Known rows, with every way that one mark hangs from another
[goba [guno [siko [nozim [vuko falu]]]] pirig]: [ 0.86  2.64  3.03  0.51 -0.72  0.49 -4.09  0.33  2.21  0.67  0.66  2.15
 -2.18  1.18 -0.44 -4.41 -0.79 -1.92 -0.18  0.03  3.35 -0.33  0.63  1.04]
[falu buni vuko]: [ 1.03 -0.65  1.82 -1.05 -0.04 -0.23  0.10  0.02 -2.17  0.72  0.92 -1.56
 -0.25  0.88  1.50  0.56  0.85 -0.55  0.61 -0.81 -1.29 -1.45 -0.18 -0.87]
[goba [guno [siko [nozim vuko]]] pirig]: [ 0.91  2.10  2.55  1.40  0.24  0.92 -3.28  0.38  1.14  0.18  0.99  2.06
 -2.03  1.71  0.40 -2.36 -1.26 -2.42 -0.78  0.34  3.52 -0.72  0.36  0.84]
[buni [falu [vuko laket nozim [zipo fira]]]]: [-0.30  5.19  2.93 -3.65 -1.04 -0.72 -2.57  1.38 -0.76  0.94  1.00  0.78
  2.01  0.18 -1.65  1.83  2.17  2.06  3.07 -0.20 -0.01 -0.60 -5.53  0.34]
[vuko zipo]: [-0.45  1.06  0.47 -1.23 -0.30 -0.36 -0.29  0.36 -0.27  0.47  0.55  0.19
  0.66 -0.33 -0.88  0.87  0.55  0.55  0.38 -0.40  0.18 -0.04 -2.04  0.85]
[pirig goba]: [ 0.76  0.86 -0.36  1.37 -0.07 -0.31  0.41  0.66  0.08  0.54 -1.00 -0.98
 -0.36  0.83 -0.61  0.00  0.11 -0.41 -0.54  0.86 -0.01  1.05  0.51  0.53]
[fira [zipo [vuko [falu buni] laket nozim]]]: [-0.69  6.33  1.71 -2.35 -3.02 -1.17 -0.99  0.98 -0.65  1.85  1.47 -2.42
 -3.38  1.01 -2.88 -2.29  2.70  1.96  2.06  1.09 -0.11  0.31 -1.70  0.94]
[guno [siko [nozim [vuko laket]]]]: [ 0.84  4.66  3.75 -0.78  1.21 -0.22 -0.62  1.41  0.53  0.61  0.72  0.86
 -1.55 -0.12  1.10 -2.08  2.18 -0.64  1.59  0.29  1.40 -0.36 -0.60 -0.17]
[nozim [siko guno] [vuko laket]]: [ 1.17  4.43  2.59 -0.55  0.65  1.71 -1.67  2.73  0.06  0.11 -0.15  0.10
 -0.92  0.36  3.08 -1.43  2.30 -0.99  0.45 -0.76  2.33  0.04  0.04 -0.39]
[vuko [falu buni] laket nozim]: [-0.15  4.12  3.08 -3.26 -2.22 -1.60 -1.58  0.38 -0.14  1.51  0.50 -2.00
 -1.79  0.03 -1.64 -2.44  2.08  1.66  2.38  1.31 -0.75 -0.23 -1.49  0.00]
[pirig [goba [guno [siko [nozim [vuko falu]]]]]]: [ 1.61  3.80  2.74  0.51  0.16  0.19 -1.51  0.94  2.03  1.26 -0.58  0.18
 -2.22  1.22  0.36 -4.36  0.49 -2.25  0.03  0.35  2.74  0.86  0.03  0.95]
[vuko falu]: [-0.02  0.53  0.46 -0.89 -0.98 -0.47 -0.75 -0.02  1.18  0.51 -0.29  0.05
 -0.14 -0.50 -0.89 -2.07  0.47  0.50  0.62 -0.37 -0.13  0.44  0.30  0.23]
[falu buni [vuko laket [nozim siko] [zipo fira]]]: [ 0.13  5.93  4.51 -3.98 -1.03 -0.27 -2.19  1.75 -3.67  1.33  2.49 -1.95
  0.05  1.78  0.61 -0.55  3.42  2.09  1.98 -0.17 -0.05 -1.35 -4.39 -0.31]
[nozim siko [vuko falu]]: [ 0.80  2.27  1.96  0.04 -0.74  0.79 -2.16  0.75  1.36 -0.23 -0.59  0.00
 -0.13  0.55  2.07 -3.78  2.23 -0.40 -0.29 -1.41  1.17  0.77  0.37  0.10]
[laket [vuko falu [nozim [siko guno]]]]: [-0.12  3.32  1.57 -1.35  0.32  0.88 -2.06  2.94  0.99 -1.10  1.08 -0.04
 -0.33 -1.33  1.80 -4.18  0.81 -0.21  2.00 -2.08  1.30 -0.07 -2.99 -0.84]
[laket [vuko [falu buni] [nozim [siko guno]] zipo]]: [ 0.03  4.13  2.74 -2.59 -0.22  0.32 -2.07  3.24 -0.51 -0.20  2.14 -1.62
 -1.35 -0.45  1.73 -3.06  1.73  0.18  2.46 -1.87  0.74 -0.97 -4.70 -0.41]
[falu buni [vuko nozim zipo]]: [ 0.03  2.12  2.90 -3.43 -0.80 -0.99 -0.68  0.64 -2.45  1.20  2.06 -1.63
  0.56  0.18 -0.31  0.74  1.91  0.64  1.49 -1.13 -1.05 -1.19 -4.49  0.14]
[fira [zipo [vuko falu laket [nozim [siko guno]]]]]: [-0.38  8.07  1.63 -2.28 -1.81  0.51 -1.16  3.21  0.19  0.92  1.53 -0.34
 -2.81 -0.09 -0.72 -3.40  2.52  1.13  1.43 -0.33  2.28  1.13 -1.20  0.88]
[laket [vuko [falu buni] [zipo fira]]]: [-0.36  1.82  1.07 -1.25 -0.57 -0.03 -2.21  1.39 -1.01  0.66  1.62 -2.03
 -0.49  1.18 -0.97 -1.80  1.43  1.50  2.58 -0.84 -0.61 -1.48 -4.22 -0.43]
[zipo fira vuko]: [-0.38  1.46 -2.03  0.53  0.96  1.21 -1.19  1.30 -1.69  0.50  0.19 -0.79
 -0.56  2.12 -1.45 -0.77  1.04  0.81  0.07  0.13  0.66 -0.25 -1.54 -0.27]
[buni [falu [vuko laket [nozim [siko guno]]]]]: [ 1.12  4.68  3.42 -2.58  0.04  0.37 -1.65  2.59  0.08 -0.34  0.37  1.28
  0.36 -0.72  2.94  0.42  1.43 -0.47  2.12 -0.81  1.10 -0.28 -1.69 -0.66]
[goba [guno siko]]: [-0.43  0.14  1.68 -0.30  0.15  0.08 -0.20 -0.30  0.43  0.21 -0.41  0.32
 -0.82  0.95  0.79 -1.52 -1.05 -1.31  0.04  1.08  2.15 -0.15 -0.28  0.80]
[buni falu]: [ 0.52 -0.27 -0.17  0.79 -0.17 -0.16 -0.48 -0.12  1.52 -0.74 -0.89  1.07
  0.01  0.13  0.84  1.59 -0.44 -0.35  0.41  0.46 -0.06  0.06  0.16  0.07]
[falu buni [vuko laket nozim [zipo fira]]]: [-0.19  5.12  3.78 -4.35 -1.11 -0.81 -1.85  1.36 -3.42  2.14  2.40 -2.04
  0.33  1.26 -1.57  0.47  3.03  2.28  2.71  0.05 -0.69 -1.57 -5.32 -0.14]

Rows
[ 0.25  2.70  2.69 -2.77 -0.80 -1.00 -1.50  0.53  0.30  0.58 -0.35  1.42
  1.82 -0.70 -0.01  2.89  1.26  0.42  2.68 -0.54 -0.32 -0.44 -2.37  0.47] => [buni [falu [vuko laket zipo]]]
[-1.44  2.57  0.96 -1.82  0.07 -0.42 -1.63  1.13 -0.05 -0.60  1.30 -0.23
  1.43 -1.23 -1.23 -0.32  0.69  0.82  2.38 -1.41  0.02 -0.39 -6.16  0.30] => [laket [vuko nozim zipo]]
[-0.28  5.50  2.54 -2.52 -1.43  0.13 -3.33  1.47  0.44  1.91  0.15 -0.37
  0.58  0.78 -2.33 -2.12  3.51  2.03  2.06 -0.40  1.07  0.17 -3.46  0.78] => [nozim [vuko falu laket [zipo fira]]]
[-0.08  2.22  2.02 -2.68 -0.67 -0.93 -1.35  0.55  0.26  0.05  0.68  1.20
  2.19 -0.86 -0.31  2.07  1.03  0.43  1.83 -1.34 -0.39 -0.22 -4.68  0.64] => [buni [falu [vuko nozim zipo]]]
[ 0.41  1.21  1.84  0.89 -0.01  0.18 -2.22  0.02  0.63  0.12  1.41  2.27
 -2.36  1.16 -0.32 -1.63 -2.63 -1.73 -0.58  1.22  2.83 -0.87  1.21  0.81] => [goba [guno [siko nozim]] pirig]
[-0.01  2.48  2.42 -1.04 -0.84 -0.27 -2.19  1.11 -0.09 -0.96  1.14 -2.00
 -1.28  0.25  1.83 -4.03  1.42  0.43  1.95 -0.85 -0.41 -0.59 -2.57 -0.91] => [laket [vuko [falu buni] [nozim siko]]]
[-0.28  6.01  4.25 -4.07 -2.51 -1.48 -2.17  1.11 -0.68  1.12  1.19 -1.74
 -1.46  0.24 -0.29 -2.54  3.04  1.96  2.05  0.64  0.07  0.03 -2.59  0.71] => [vuko [falu buni] laket [nozim siko] zipo]
[ 0.63  5.58  2.69 -2.07  0.28  0.08 -1.86  1.15  0.13  0.96  1.27  0.92
 -0.48 -0.57 -0.44  0.21  2.23  0.19  1.61 -0.80  0.96 -0.45 -2.39  0.27] => [siko [nozim [vuko laket zipo]]]
[ 0.21  3.52  2.21 -2.49 -0.58 -0.34 -2.11  1.10 -0.65  0.91  0.32  1.09
  1.80  0.61 -0.64  2.54  1.65  1.40  2.65 -0.25 -0.06 -0.81 -3.26  0.17] => [buni [falu [vuko laket [zipo fira]]]]
[ 0.63  6.09  3.58 -2.66 -0.62  0.90 -2.66  3.09  0.95  1.08  0.08  0.35
 -0.40 -0.44  1.36 -2.63  3.33  0.01  1.47 -1.54  2.40  0.46 -1.71  0.62] => [nozim [siko guno] [vuko falu laket zipo]]
[ 0.69  5.67  4.78 -4.48 -0.36 -0.07 -1.22  2.95 -2.89  1.20  2.34 -1.37
 -0.65  0.03  2.05 -0.03  2.84  0.26  2.15 -1.05  0.63 -1.28 -3.55 -0.30] => [falu buni [vuko laket [nozim [siko guno]] zipo]]
[ 0.04  3.13  0.84 -1.84 -1.05 -0.68 -1.73  0.93 -0.79  1.58 -0.65 -2.13
 -2.44  1.25 -1.49 -2.15  2.25  0.78  2.05  1.06 -0.36 -0.33  0.20 -0.10] => [zipo [vuko [falu buni] laket]]
[ 0.08  5.29  4.05 -3.53 -1.21 -0.92 -2.29  1.16 -0.05 -0.18  0.44  1.25
  1.78 -0.58  1.26  1.18  2.18  0.80  2.40 -0.66  0.33  0.05 -3.64  0.48] => [buni [falu [vuko laket [nozim siko] zipo]]]
[-0.18  5.96  0.87 -2.01  0.76  1.12 -1.70  3.39 -1.22  0.21  0.40 -0.40
 -1.55  0.24  0.59 -1.92  2.05  0.08  1.23  0.00  2.10  0.33 -1.88 -0.23] => [zipo [vuko laket [nozim [siko guno]]]]
[ 0.59  4.96  3.63 -3.32  0.17  0.57 -1.19  2.70 -1.44  0.42  1.23  0.23
  0.37 -0.85  2.09 -1.15  1.88 -0.09  1.68 -1.27  1.18 -0.40 -1.88 -0.72] => [falu [vuko laket [nozim [siko guno]]]]
[ 1.67  3.29  2.24  1.39  1.18  0.66 -0.79  0.91  0.86  0.74 -0.26  0.12
 -2.06  1.74  1.30 -2.31  0.06 -2.74 -0.56  0.69  2.88  0.41 -0.29  0.70] => [pirig [goba [guno [siko [nozim vuko]]]]]
[ 1.03  2.45  2.48  0.43  1.67  0.27  0.08  1.16  0.55  0.02  1.10  0.83
 -1.35  0.10  1.76 -2.20  1.44 -1.32  0.34 -0.57  1.30 -0.42 -0.68 -0.24] => [guno [siko [nozim vuko]]]
[ 0.82  1.55  3.10 -2.25 -0.59 -0.71 -0.55  0.22 -2.15  1.32  0.58 -1.56
 -0.45  0.66  0.86  0.66  1.60  0.13  1.91  0.10 -1.21 -1.49 -0.15 -0.87] => [falu buni [vuko laket]]
[-0.96  1.39  0.80 -1.51 -0.52 -0.47 -1.90  0.86  1.18 -0.13  0.31  0.09
  1.12 -1.30 -1.17 -1.72  0.62  0.64  2.57 -1.84 -0.14 -0.17 -3.61  0.33] => [laket [vuko falu zipo]]
[-0.74  4.46 -0.04 -0.30 -1.31 -0.08 -0.03  0.80 -0.46  0.91  0.54 -0.43
 -1.84  0.78 -1.89  0.24  1.39  0.98  0.96  0.78  0.77  0.51 -0.13  0.97] => [fira [zipo [vuko laket]]]
[-0.12  6.41  1.80 -2.35 -1.22  0.09 -3.12  2.13 -2.09  1.19  0.81 -2.72
 -2.60  2.67 -0.88 -4.25  3.51  2.22  1.75  1.19  0.55 -0.22 -2.08 -0.39] => [zipo fira [vuko [falu buni] laket [nozim siko]]]
[-0.05  2.83  1.09 -0.47  1.33  1.32 -1.33  2.96 -0.21 -1.54  1.41 -0.06
 -0.21 -0.85  2.68 -2.12  0.36 -0.70  1.39 -1.77  1.44 -0.42 -3.26 -1.04] => [laket [vuko [nozim [siko guno]]]]
